What can hang from each mark
N: M
Y: H M R X
Z: H R Y
H: R X Y Z
M: B N Y Z
R: Y Z
X: Y

In the rows, 128 means zero.
Known rows, with every way that one mark hangs from another
X(Y(H(Z))): [143 178 126  80 125 145  77 138  76 141  95  91 142 140 121 150 145 155
 115 114 107 122  90 120 133 138 106 168 125 197 137 156 155 178 188 113
 131 152 160 103 119 124  90 160]
R(Y(M(B) X) Z): [ 92 136  82  98 106 165  78 114  99 122 132 118 130 191 121 139 129  92
 100 101  64  75 161 137  96 191  99 138 143 111 193 193 104 152 189 158
 177 184 148 176 128  77 160 113]
Y(X): [101 139 130  94 118 135  86 140 144 139 106 123 128 178 133 139 130 146
  96 122 109 121 132 161 108 170 107 123 134 137 139 163 113 130 162 138
 120 155 133 107 160 130 123 131]
X(Y(M)): [123 186 141  94 116 140  73 107  76 130 106 118 129 143 130 134 153 138
 113 126 111 118 114 112 111 156  99 153 125 161 140 161 144 171 167 135
 145 145 167 130 124 128 103 131]
N(M): [ 92 151 119  88 116 137 115 136 142 154 116 156 127 178 138 163 135 127
 119 120 118 129 106 156 119 140 105 153 118 134 137 156 108 143 114 123
 109 131 153 103 132 124  95 123]
H(R Y(M X) Z): [123 163 136  43 117 175  85 123  89 105 145  50 162 173 105 140  79 130
  65  91  96 115 131 129 135 146 102 173 135 185 127 202 130 135 207 149
  99 185 143 164 132 139 134 156]
R(Z(H(X))): [111 154 109  64 126 169  55 161 122 140 117 170 170 175 159 165  93 109
 123  67 103 131 122 144 119 187 125 110 118 130 110 112 136 123 157 151
 152 175 167 151 115  99 147 141]
N(M(Y(H))): [ 83 168 121  79  67 165 100 105 121 141  91 129 107 153 120 140 141 107
  96 113 123 124 106 158 133 183 107 177 143 149 147 181  96 142 157 134
 147 144 181 101 110 150 106 105]
H(X(Y)): [111 180 155  83 116 162  76 133 116 136 105 149 165 145 174 159 128 176
 125 105 119 138 105 126 106 150  87 131 108 168 119 131 173 136 134 150
 129 122 162 141 117 115 103 134]
R(Z(H Y(X))): [112 131 123  94 126 195  51 164 138 142  94 132 122 220 111 173 124 105
 115 102  93  88 124 148  83 177 148 133 138 109 140 141  94 126 239 134
 140 185 139 109 137 118 157 139]
R(Y): [100 147 119  89 128 141  92 139 112 137 108 155 149 168 117 147 131 127
 124 111 134 130 116 156 136 131  87 155  98 124 161 142 108 135 147 140
 132 143 142 130 125  94 126 129]
M(B N Y(H) Z): [103 180  88 100  97 153  62 108  92 128 135 140 113 155 180 158 114 106
  68  81 120 108 133 163 158 191 109  99 167 147 139 151  85 148 165 102
 139 127 197 101 149 129 146 110]
X(Y(H(R Z))): [155 185 131  55 119 170  70 142  82 116  98  84 156 129 121 150 120 160
  98 101 125 137  92 118 146 113  93 183 116 194 122 142 168 164 187 131
 127 151 169 111 133 119 110 186]
X(Y(H(R(Z)))): [157 162 116  68 111 175  60 132  93 110  78 116 155 119 128 154 135 149
 103  99 117 120 104 118 126 153  92 175 133 165 121 135 160 149 179 131
 170 174 166 125 143  90 132 157]
X(Y(R(Z))): [142 130 101  88 146 173  65 126  98 128  96 150 165 164 126 165 191 141
 140 135  95 105 128 130  98 163 111 162 144 148 105 126 137 138 174 107
 139 153 143 115 139  61  99 146]
R(Z): [117 120 101  92 155 141  74 154 126 144 117 146 141 166 134 169 130 112
 116 117 108 117 122 145 115 153 110 128 124 126 133 132 115 129 145 110
 146 169 137 137 148  91 130 135]
N(M(Z)): [100 147 120  97 139 134 123 149 123 155 120 167 125 168 153 178 116 125
 106  94 130  97  90 173 105 142 110 130 116 143 122 161 101 136 146  96
 105 133 160 112 152 124  97 140]
Z(H): [119 164 125  85 114 127  76 146 116 145 114 153 136 182 128 141 114 109
 115  87 123 150 120 149 146 160 125 134 122 123 119 108 108 146 154 140
 127 154 161 100 136 132 127 142]
H(X): [ 94 165 132  69 131 148  80 154 137 133 117 152 162 157 167 158  98 155
 115  98 129 156 113 146 125 154  99 113 116 146 122 128 145 114 116 155
 128 126 154 152 125 123 123 127]
Y(H M(B) R(Z)): [131 159  39  74 115 141  66 106  85 109 111 106 127 161 117 138 153  96
 110 101  77 116 147 112 128 207 132 152 204 135 142 155 120 147 164 149
 177 167 164 155 124  79 126 122]
M(Y Z): [104 143 135 105 137 151  74 136  90 134 129 152 120 149 149 154 110 105
  84 102 145  99 113 178 127 156 104 118 118 142 125 138  94 115 187 104
 136 140 175 128 146 136 124 137]
N(M(Z(R))): [124 153 116 100 127 106  94 137 115 176 113 168 156 173 156 157 115 126
 109  87 140  74  99 187 117 165 108 125 121 127 133 150 110 140 157  97
  97 123 162 111 145 146 108 130]
X(Y(H(Z(R)) M)): [160 203 114  75 109 116  45 107  44 149  94  66 154 135 112 108 146 137
 106 103 114  88 105 114 137 177 113 163 146 185 157 179 157 196 221 129
 137 158 179 123 102 161 102 141]
H(R Y(X)): [118 143 151  68  95 164  94 130 133 119 117 101 169 169 125 148  93 156
  75  91 112 133 138 149 135 154  85 160 140 155 118 164 124 108 161 154
 103 160 131 140 152 123 142 138]
N(M(Y(H(R)))): [ 96 178 130  57  59 189  95 111 122 113  96 121 122 141 121 142 114 114
  81 102 137 140 108 153 146 162  97 194 132 148 131 165 116 130 154 151
 143 145 189 106 125 145 118 128]
N(M(B Y Z)): [ 84 147 118 118 100 159 113 119 107 151 155 163 107 188 166 173 106  95
  88  89 115  90 126 176 118 157  99 133 130 127 147 150  87 132 142 109
 121 104 192 126 134 130 113 125]
R(Y(X)): [ 89 138 128  93 108 153  93 138 126 131 101 133 146 176 112 136 134 137
 110 114 110 110 131 166 109 158  92 147 114 127 166 175 105 132 184 148
 131 162 129 120 141 106 135 122]
Y(M(Z)): [113 166 115  90 152 118  82 133  80 127 123 134 120 142 145 145 107 112
  89  93 132 101 105 152 118 163 118 111 131 155 128 162 110 141 180 115
 139 159 166 147 148 133 120 137]

Rows
[102 183 115  69 119 143  75  92  97 136 137 121 153 168 143 151 128 124
  89 102 106 134 131 125 157 180 109 130 154 166 133 185  96 156 135 121
 106 157 155 128 119 120 132  89] | H(Y(M(N)))
[ 88 157  85  90 104 174  57  97 124 118 154 147 138 198 161 156 165 107
 103 133 112 144 166 149 151 176 109 125 171 114 122 119  88 139 130 119
 115 103 174  85 138 101 119 104] | M(B N Y(R))
[109 202 150  74 113 166  70 115  87 122 111 132 155 133 163 139 125 161
 117 104 110 130 113 110 101 170  96 133 119 180 130 161 169 152 153 163
 148 137 176 162 103 127 106 125] | H(X(Y(M)))
[127 200 108  45  99 140  70 122  89  90  93  88 130 117 116 115 102 128
  78  90 134 153 111 123 155 162 103 165 147 159 132 161 142 148 162 168
 158 169 173 143 135 141 136 140] | Y(H(R) M)
[ 73 158 130  87  98 185  52 106 138 125 129 130 126 180 156 138 145 122
  80 136 111 118 153 171 123 195 109 110 143 135 134 177  81 139 183 116
 115 158 158  75 153 147 136  95] | M(N Y(X))
[ 96 181 111  43 170 209  52 157  97 100 132  96 158 188 120 174 119 133
 127 112 119 124 105 118 102 136 141 146 140 172 121 159 148 121 207 157
 104 129 154 165  93 121 107 146] | H(X Z(Y(M R)))
[127 142  98  55 105 172  64 143 130 102  82  98 143 144 119 139 113 135
  79  95 101 115 129 147 117 187 110 154 154 143 127 166 132 122 197 148
 162 200 140 127 165 109 154 147] | Y(H(R(Z)) X)
[149 146 104  86 121 180  58 127  87 133  95 159 162 182 118 157 179 116
 146 105  92 108 131 131 106 186 132 165 147 139  93 102 126 148 205 123
 141 171 159  94 126  78 111 155] | X(Y(R(Z(H))))
[123 170  96  35 120 181  59 158 125 101  93 129 174 122 155 159  83 144
  96  73 123 149 110 134 134 171 100 138 132 157 109 138 165 109 147 166
 167 169 161 170 129  95 153 145] | Y(H(R(Z) X))
[122 175 131  56  94 169  78 143 104 110 112 155 168 170 113 137  92 108
 112  70 145 152 126 153 159 128  94 173  85 110 132 103 116 141 172 168
 132 159 167 119 127 102 152 157] | Z(H(R(Y)))
[105 170 115 104 126 145  75 130 113 131 135 108 101 201 131 167 117 111
 101 115 116 128 122 114 120 132 116 136 144 113 175 143 113 148 153 149
 133 106 165 156 121 130 139 117] | Z(Y(M(B)))
[120 136  78  74 115 182  50 110  98 111  88 124 134 150 107 140 166  99
 115 121 108 113 137 150 134 210 128 169 173 140 120 149 102 113 203 127
 175 176 163 120 122  94 122 124] | M(Y(H R(Z)))
[119 146 129  45 125 190  76 146 129 115 129 138 206 151 157 187  66 142
  95  65 105 138 123 132 135 155  81 148 122 161 102 133 154  86 130 158
 132 161 147 200 120  78 153 138] | H(R(Z) X Y)
[103 138 127 127 137 158  85 162 133 141 124 122 107 209 155 187 103 139
  90  93 110  79 121 161  87 145 120 103 147 124 156 148 104 115 197 123
 109 116 143 130 163 121 143 143] | M(B Z(Y(X)))
[146 171 120 102 136 117  53 150  96 151  71 119 136 155 126 160 112 144
  98  78 159  73  78 166 128 164 125 123 148 140 150 139 117 124 221 109
 125 126 162 119 136 157 141 125] | M(Z(R Y(H)))
[114 168 113  73 118 137  58 123  78 142 126  82 172 184  96 104 125 109
 103 107 107  69 139 161 117 173 108 145 122 139 186 205 118 165 240 148
 120 181 145 142 113 143 134 134] | H(Z(R(Y(M X))))
[123 150 104  59 101 190  51 123 102 101  98 114 135 130 119 142 112 102
  79  99 127 126 119 147 151 172 100 167 138 137 130 143 122 115 189 140
 180 182 177 142 138 113 154 140] | M(Y(H(R(Z))))
[ 74 157 112 103  36 169 104  98 136 142 107 109  95 183 137 131 132 114
  79 106  79 107 146 156 116 213 104 163 170 135 173 202  95 146 167 154
 145 137 180 103 125 150 123 102] | N(M(B Y(H X)))
[ 96 189  81  86 120 129  66 105 114 130 160 131 123 185 170 147 133 107
  90 116 102 142 145 126 147 167 111 103 157 126 149 149 101 177 108 130
 124 125 172 119 138 118 138  99] | Y(M(B N))
[106 125  84  77  94 200  51 108 109 106  79 105 129 158 101 124 174 109
  99 122  84  93 150 161 106 239 131 157 189 144 125 183  98 110 237 137
 172 196 151 112 138 106 134 118] | M(Y(H R(Z) X))
[107 157 114  84 129 190  93 155 114 138 101 167 127 220 118 194 138 108
 136  81 133  92  90 167  98 155 157 159 144 130  96 127  89 124 216 110
  89 125 165  81 128 116 104 147] | N(M(Z(H Y(R))))
[129 171 121  83 124 146  78 127  93 152 136 163 162 186 163 175  95 113
  90  49 117 117 117 161 159 183 123 108 142 162  93 134  80 143 172  93
  91 161 168 101 139 115 141 126] | M(N Z(H(Y)))
[124 164 140  70 112 161  89 114  80 103 126  90 155 146 132 140  73 135
  54  63 115  90 129 151 118 177 101 141 149 175 113 196 117 117 209 143
 117 180 153 173 157 137 145 144] | H(R Y(M(Z) X))
[ 72 178 107  48  68 205  87 102 123 115  89 143 148 149 140 145 142 135
 120 101 117 134 122 155 123 213 117 173 164 168 112 176 130 108 159 164
 138 130 186 120  91 130  92 101] | N(M(Y(H(X) R)))
[111 128 124  83 106 154  93 113 129 130 107 110 167 191 109 145 148 160
 109 110  89 117 151 150 122 191 112 162 178 161 109 171 105 104 176 142
  95 155 119 122 139 106 112 119] | H(Y(R X))
[100 135 126  89 133 185  73 149 147 117  88 109 130 208 104 164 161 155
 122 135 117 111 125 152  89 155 130 150 162 127 129 155 105 105 208 136
 103 133 121  96 151 116 114 127] | Z(Y(R X))
[103 130  90  83 104 167  75 134 112 122  72 121 143 154 100 138 144 121
 107  97  85  88 129 157 110 200 106 157 140 139 174 200 110 134 214 143
 174 208 129 133 132  82 153 120] | R(Y(H X) Z)
[134 177 129  71 138 171  73 168 105 104  83 111 125 141 126 178  85 148
  82  76 164 119  72 150 131 121 116 147 129 155 123 133 126 109 203 122
 129 135 164 129 156 129 145 160] | M(Z(Y(H(R))))
[ 98 168  96  96 106 128  91 112  88 129 142 128 132 177 125 134 120 103
 110 100 107 123 141 127 140 147  92 149 126 117 187 157 110 160 136 164
 154 132 163 166 115  97 138 117] | R(Y(M(B)))
[116 130 138  80 126 149  95 143 117 155 135  82 158 195 117 165 106 142
  91  99  85 109 129 147 126 150 106 152 138 180 136 188 112 131 185 122
  87 168 126 135 132 127 114 148] | H(Y(X) Z)
[ 86 139 129 116  80 157  78 116 131 135 139 115 112 197 145 135 120 115
  79 118  93 115 165 159 120 184  97 125 149 113 162 153  97 128 162 149
 141 130 162 125 143 140 136 117] | M(B Y(X))
[110 164 116  89 114 141 112 151 109 159 121 179 129 183 149 174 103 102
 113  62 124 100  98 174 117 163 133 135 117 138 108 137  94 148 174 112
 110 149 178  93 141 137 108 148] | N(M(Z(H)))
